Known rows, with every step that occurs
zala-depov-gapavip: [-2.75  2.16  1.90  0.52  1.53 -1.30 -3.40 -2.85 -4.46 -1.92 -0.79  1.19
 -1.13  1.87  0.37 -1.60  0.84  1.24 -1.35  4.11  1.16 -3.22 -1.02]
kugaf-kila: [ 4.17 -1.59  0.92  0.69 -1.00  1.15 -0.79 -0.82 -3.60 -1.30 -3.68  0.89
 -1.78 -2.42  0.22 -1.97  0.31  1.54 -1.56 -1.27 -0.51  0.08 -0.59]
dutuki-zala: [-1.19  1.14  1.32  1.41  0.98  1.33  0.31 -2.00 -1.52  0.17  1.58 -0.80
 -1.30 -4.70  0.88  3.27  1.02  0.42 -0.49  0.26 -1.67  3.33  1.94]
zala-depov-kugaf: [-2.07  1.09 -0.02 -3.80 -1.51  1.90 -0.98 -4.20 -3.33  0.44  1.54 -2.20
  2.61 -0.50 -3.57  1.38 -0.07 -1.90  1.37  2.48 -1.87  1.46  1.99]
dutuki-zare-kila: [ 3.36 -3.17  1.04 -4.31 -2.47 -1.99  1.29  2.17  2.13  0.37 -0.77  0.77
  0.50 -2.30  3.21  0.24 -2.37  1.23 -1.61 -1.10  0.31 -1.14  0.35]
rimal-depov-kugaf-kila: [ 2.19 -1.42  2.72 -2.16 -4.14  1.17 -1.23 -3.14 -6.20 -2.24 -3.64 -2.39
 -0.80 -1.36 -4.37  0.86  0.08  0.80 -0.94  1.00 -0.71  2.41  2.89]
depov-kugaf-kila: [ 5.01 -1.09  2.47 -0.82 -1.85  1.54  1.87 -2.00 -3.06  0.14 -1.67 -2.16
  0.12 -2.81 -2.81 -0.41  1.67  0.35 -0.94 -1.49 -1.21  0.53  1.33]
kila-zare-dutuki: [ 1.04 -2.28 -1.38 -0.61 -2.08 -0.85 -0.45  3.53  1.70  1.11  0.86 -2.60
  2.82  1.39  0.77 -0.42 -2.36  2.16 -1.17  0.64 -1.39 -1.79 -0.18]
puze-kila-kugaf-depov: [ 1.77 -1.37  1.17 -3.25 -2.34  0.43 -1.61  0.26 -2.40  3.36 -0.30  2.04
  1.34  0.83 -1.61  0.81 -0.86 -2.92  3.86  0.29 -2.92  0.81  7.16]
zare-dutuki-zala-depov: [-5.22 -1.13  0.03 -2.25 -0.96  2.90 -5.08 -1.89 -3.64 -1.61  0.11 -0.94
  0.06 -4.62 -0.61  1.13 -2.37  0.82  0.50  2.81 -4.80  2.18  1.41]
zala-dutuki-zare: [-1.56 -1.05 -0.59 -2.26 -3.31 -0.17  0.34 -0.45 -0.59  6.33  2.98  1.57
 -0.65  0.61  2.50 -1.73 -1.79  4.94 -1.15  2.29 -0.11 -1.43  3.04]
zare-kila-kugaf: [ 3.13 -1.33  3.13 -3.57 -0.68  2.25 -0.01  0.09  2.85 -0.03  3.86  1.58
  2.78 -0.78 -1.87  3.53 -1.47 -3.18  0.80 -3.67 -1.12 -2.41  2.96]
puze-kila: [ 1.97 -1.54  1.52 -1.87  0.54  0.73 -2.40  0.87 -0.88  1.45 -3.37  2.05
  0.56 -2.48  0.18 -2.05 -1.34 -1.51  0.81 -0.66 -2.69 -0.97  1.07]
depov-puze-kila-kugaf: [ 1.27  2.06  3.92 -3.26  0.29  3.55  0.78 -1.72 -1.50  3.83 -0.48  2.43
  5.19 -0.87 -1.67 -0.91 -0.60 -3.21  4.58 -1.63 -3.34  0.61  6.29]
kugaf-depov-zala-dutuki-zare-kila: [ 0.73 -5.65  1.66 -5.74 -5.04 -1.05 -1.86 -0.06 -2.21  3.07  0.30  0.67
 -2.17 -2.07  4.34  2.42 -1.49  0.31 -0.31  4.34  1.37 -2.78  2.50]
rimal-depov: [-3.60 -0.58  0.22 -1.70 -2.85 -0.57 -3.49 -1.27 -3.63 -3.06 -2.88 -0.17
 -1.18  1.93 -1.96  1.85 -1.70  0.56  0.15  3.00  0.63  2.40  1.71]
dutuki-zala-depov-puze-kila-zare: [-1.17  3.20 -1.01 -1.45 -0.31  3.28 -1.81 -4.15 -7.40  1.96 -3.60  0.89
  4.48 -3.19  4.41  0.18 -2.19 -0.77  2.43  4.96 -2.46  4.24  3.57]
zala-dutuki-zare-kila: [ 1.07 -3.72  1.28 -4.72 -3.44  0.49 -1.39  0.88  1.56  3.06  1.32  1.56
 -0.35 -1.60  3.40 -0.63 -3.33  2.98 -1.49  1.10  0.16 -4.26  1.55]
zala-depov-puze: [-5.00  3.08 -0.53 -2.62 -1.00  3.11 -1.60 -4.34 -5.54 -1.08 -3.55  0.44
  3.11  0.25  1.24 -2.21 -1.01 -0.66  4.07  4.80 -0.43  2.45  1.40]
kila-zare-dutuki-zala-depov-rimal: [-2.56 -0.35 -0.35 -0.93  1.48  2.79 -3.62 -5.04 -4.47 -2.22  0.91 -1.17
  2.34 -2.25 -1.94  2.03 -2.39  0.80 -0.86  4.28 -2.28 -0.29  1.30]
kila-zare-dutuki-zala-depov: [-3.80 -0.40 -2.07 -1.43 -1.76  2.27 -4.23 -1.98 -4.25 -0.65  1.05 -1.51
  1.78 -2.95  1.32  2.24 -3.07  1.33 -0.52  3.89 -3.75  2.69  1.46]
puze-depov-kugaf-kila-zare-dutuki: [ 3.81 -3.97  0.66 -3.23 -4.28  1.67 -1.67  0.85 -3.80  0.65 -0.95 -3.85
  3.41  0.70 -0.71 -0.79 -2.07  3.46 -1.20  0.62 -4.31 -1.65  1.78]
rimal-depov-kugaf-kila-zare-dutuki-zala: [ 1.10 -1.99  2.31 -1.21 -4.51  1.56 -1.19 -1.29 -5.16 -1.06 -0.69 -4.92
  0.60 -4.05 -2.16  3.97 -1.29  2.83 -2.29  1.65 -3.25  3.94  4.41]

Rows
[ 1.60 -3.03  2.57 -4.72 -2.34  1.19 -0.95 -3.02 -0.88  3.34  3.65  1.91
  0.68  1.49 -2.23  1.49 -2.12  0.52  1.40  2.26  0.51 -4.88  7.07]	zala-dutuki-zare-kila-kugaf-depov-rimal
[ 3.94 -1.69  2.11 -5.10 -2.35 -0.18  2.64  0.63  2.85  2.48  4.08  1.74
  3.15 -0.78  0.13  2.63 -1.98 -0.69 -0.35 -3.59 -1.15 -0.77  4.33]	dutuki-zare-kila-kugaf
[ 0.11  0.32  2.45  1.94 -0.14 -0.14 -3.83 -2.41 -7.09 -2.00 -1.42 -0.74
 -1.01 -2.75  2.01 -0.70  0.14  4.17 -3.75  4.10 -1.38 -1.58  0.06]	kugaf-kila-zare-dutuki-zala-depov-gapavip
[-4.06 -2.94  1.75 -3.43 -1.59  3.61 -5.89 -4.29 -6.15  2.51  2.34  0.88
 -1.63  0.26  1.64  2.49 -0.21  0.02  0.41  5.36 -1.31 -3.50  1.28]	puze-depov-zala-dutuki
[-1.09 -2.15  0.75 -4.40 -4.77 -0.74  0.81 -2.70 -4.14  7.82  5.15  0.99
 -0.62  1.02  1.62  3.16  0.05  0.66  0.73  3.99  0.18  0.29  6.94]	kila-kugaf-depov-zala-dutuki-zare
[-0.29 -0.85  0.10  0.80 -0.89  0.76 -0.13  1.22 -0.07  1.00  2.18 -3.18
  1.25 -3.33  1.68  2.88 -1.22  2.17 -1.57  0.71 -2.86  1.79  1.94]	kila-zare-dutuki-zala
[ 2.80 -2.07  0.72  1.42 -1.67  1.65 -0.60  0.53 -2.71  0.12 -0.37 -2.46
  0.07 -5.03  1.81  1.52 -0.94  3.40 -2.56 -0.11 -3.13  1.88  1.29]	kugaf-kila-zare-dutuki-zala
[ 3.55 -1.99  2.45 -3.04 -2.64  2.65 -1.30 -3.12 -6.23 -0.32 -2.03 -1.57
  0.71 -1.40 -2.01 -0.60  0.48  1.43 -0.05  0.01 -3.34  0.21  2.31]	puze-depov-kugaf-kila
[ 4.62 -3.70 -0.58  0.08 -3.03  0.27 -0.97  2.93 -1.27 -0.18 -2.26 -2.04
  1.48 -0.46  1.03 -2.06 -2.22  3.37 -2.29 -0.42 -1.64 -1.73 -0.86]	kugaf-kila-zare-dutuki
[ 2.16 -3.05  3.72 -6.16 -2.84  1.49  0.57 -1.88  0.31  4.77  6.13  2.12
  1.55 -1.79  0.63  4.60 -1.19 -1.63 -0.64 -0.60 -0.48 -2.99  4.46]	depov-zala-dutuki-zare-kila-kugaf
[-1.17 -1.29 -0.89 -4.20 -2.29  2.31 -4.06  0.85 -3.54  1.45 -4.62 -0.33
  5.75 -0.44  1.86 -3.61 -4.52  0.40  2.66  3.85 -3.99 -0.88  1.54]	zala-depov-puze-kila-zare-dutuki
[ 3.00 -2.34  3.00 -3.10  0.20  1.15 -0.81 -2.54 -0.31 -1.60  1.19  0.91
  1.34  0.86 -4.31  2.91 -0.61 -3.07  2.30  0.41  0.63 -3.53  4.76]	zare-kila-kugaf-depov-rimal
[-2.20 -2.02  1.81 -2.64 -3.10  2.28 -2.55 -3.62 -4.44  4.90  4.79  0.73
 -1.53  1.12 -0.52  4.43  1.20 -2.52  2.16  4.58 -0.02 -1.92  5.50]	kila-kugaf-depov-zala-dutuki
[ 2.80 -3.52  0.85 -2.62 -5.71  0.16 -1.55  0.95 -3.75 -1.10 -2.52 -4.47
  2.13  0.58 -2.92  0.50 -2.21  2.89 -1.90  1.50 -1.89  0.50  2.17]	rimal-depov-kugaf-kila-zare-dutuki
[-1.58  2.59  1.37 -2.16 -2.69  1.53  2.35 -1.74 -3.19  2.49 -0.53 -0.42
  3.41  2.56 -0.29  0.28  0.96 -1.43  6.18  2.51 -0.02  2.78  7.41]	kila-kugaf-depov-puze
[ 3.00 -3.81  2.38 -5.65 -3.98 -2.47  1.76 -0.66 -2.96  2.04  1.99 -0.10
  0.16 -1.18  1.52  5.81  0.79 -3.99  0.80  1.36  0.74  1.59  4.70]	dutuki-zare-kila-kugaf-depov-zala
[ 1.41 -4.71  2.46 -5.48 -3.21  0.12 -1.11 -0.64 -0.46  2.83  1.48  1.01
 -1.21 -3.27  3.88  2.14 -1.67  0.22 -2.04  1.99  0.93 -3.82  0.57]	depov-zala-dutuki-zare-kila
[-2.45 -1.62 -0.92 -2.65 -1.20  2.74 -6.03 -1.34 -4.96  0.28 -1.43  0.04
  2.15 -4.64  1.47  0.89 -3.88  0.32 -0.07  3.57 -5.65  1.96  2.10]	puze-kila-zare-dutuki-zala-depov
[ 1.14 -0.18  1.65 -1.04  0.42  0.65  0.21 -3.37 -1.81  0.24  2.10  0.53
  1.22  2.51 -5.27  1.96  0.57 -2.12  2.51  1.27  0.38 -1.18  5.65]	kila-kugaf-depov-rimal
[ 0.31 -1.19  0.53 -0.21  0.67 -0.63 -1.00 -2.47 -2.60 -1.58 -1.85 -0.35
 -0.86  1.50 -2.78  0.05  0.48 -0.60  1.49  3.40  1.43 -1.48  2.36]	kugaf-depov-rimal
[ 6.40  0.17 -0.54  0.53 -2.37  0.56  3.06 -1.73 -3.68  1.51 -0.16 -2.87
  2.58 -0.29  0.00  1.14  0.77  1.19 -2.18  0.22  0.28  1.10  1.27]	depov-kugaf-kila-zare
[-4.86  2.36  1.58 -2.12 -2.74  1.23 -1.21 -2.61 -4.96 -2.26 -5.23 -0.80
  1.46  1.87 -0.36 -0.40 -0.89  0.58  3.30  4.53  1.37  3.44  3.29]	rimal-depov-puze
[ 2.52 -3.38  3.14 -4.41 -2.43 -0.21 -0.55 -1.32 -2.75 -0.30  1.59 -0.19
 -0.18 -1.25 -0.19  6.64  1.35 -6.21  1.77  1.39  0.59 -0.07  3.43]	zare-kila-kugaf-depov-zala
[-1.19 -2.35  1.43 -3.26 -0.33  0.73 -2.98 -3.15 -6.23 -1.01 -0.32 -0.25
 -0.48 -0.57  1.65  3.45  1.03 -2.60  0.11  3.16 -1.38  0.55 -0.33]	puze-depov-zala
[-3.80 -2.42  0.93 -4.18 -4.86 -1.02 -2.11 -3.17 -5.65  3.69  0.99  0.62
 -2.27  0.40  1.92  2.34 -1.26  2.33 -1.63  5.76  1.24  1.03  3.35]	rimal-depov-zala-dutuki-zare
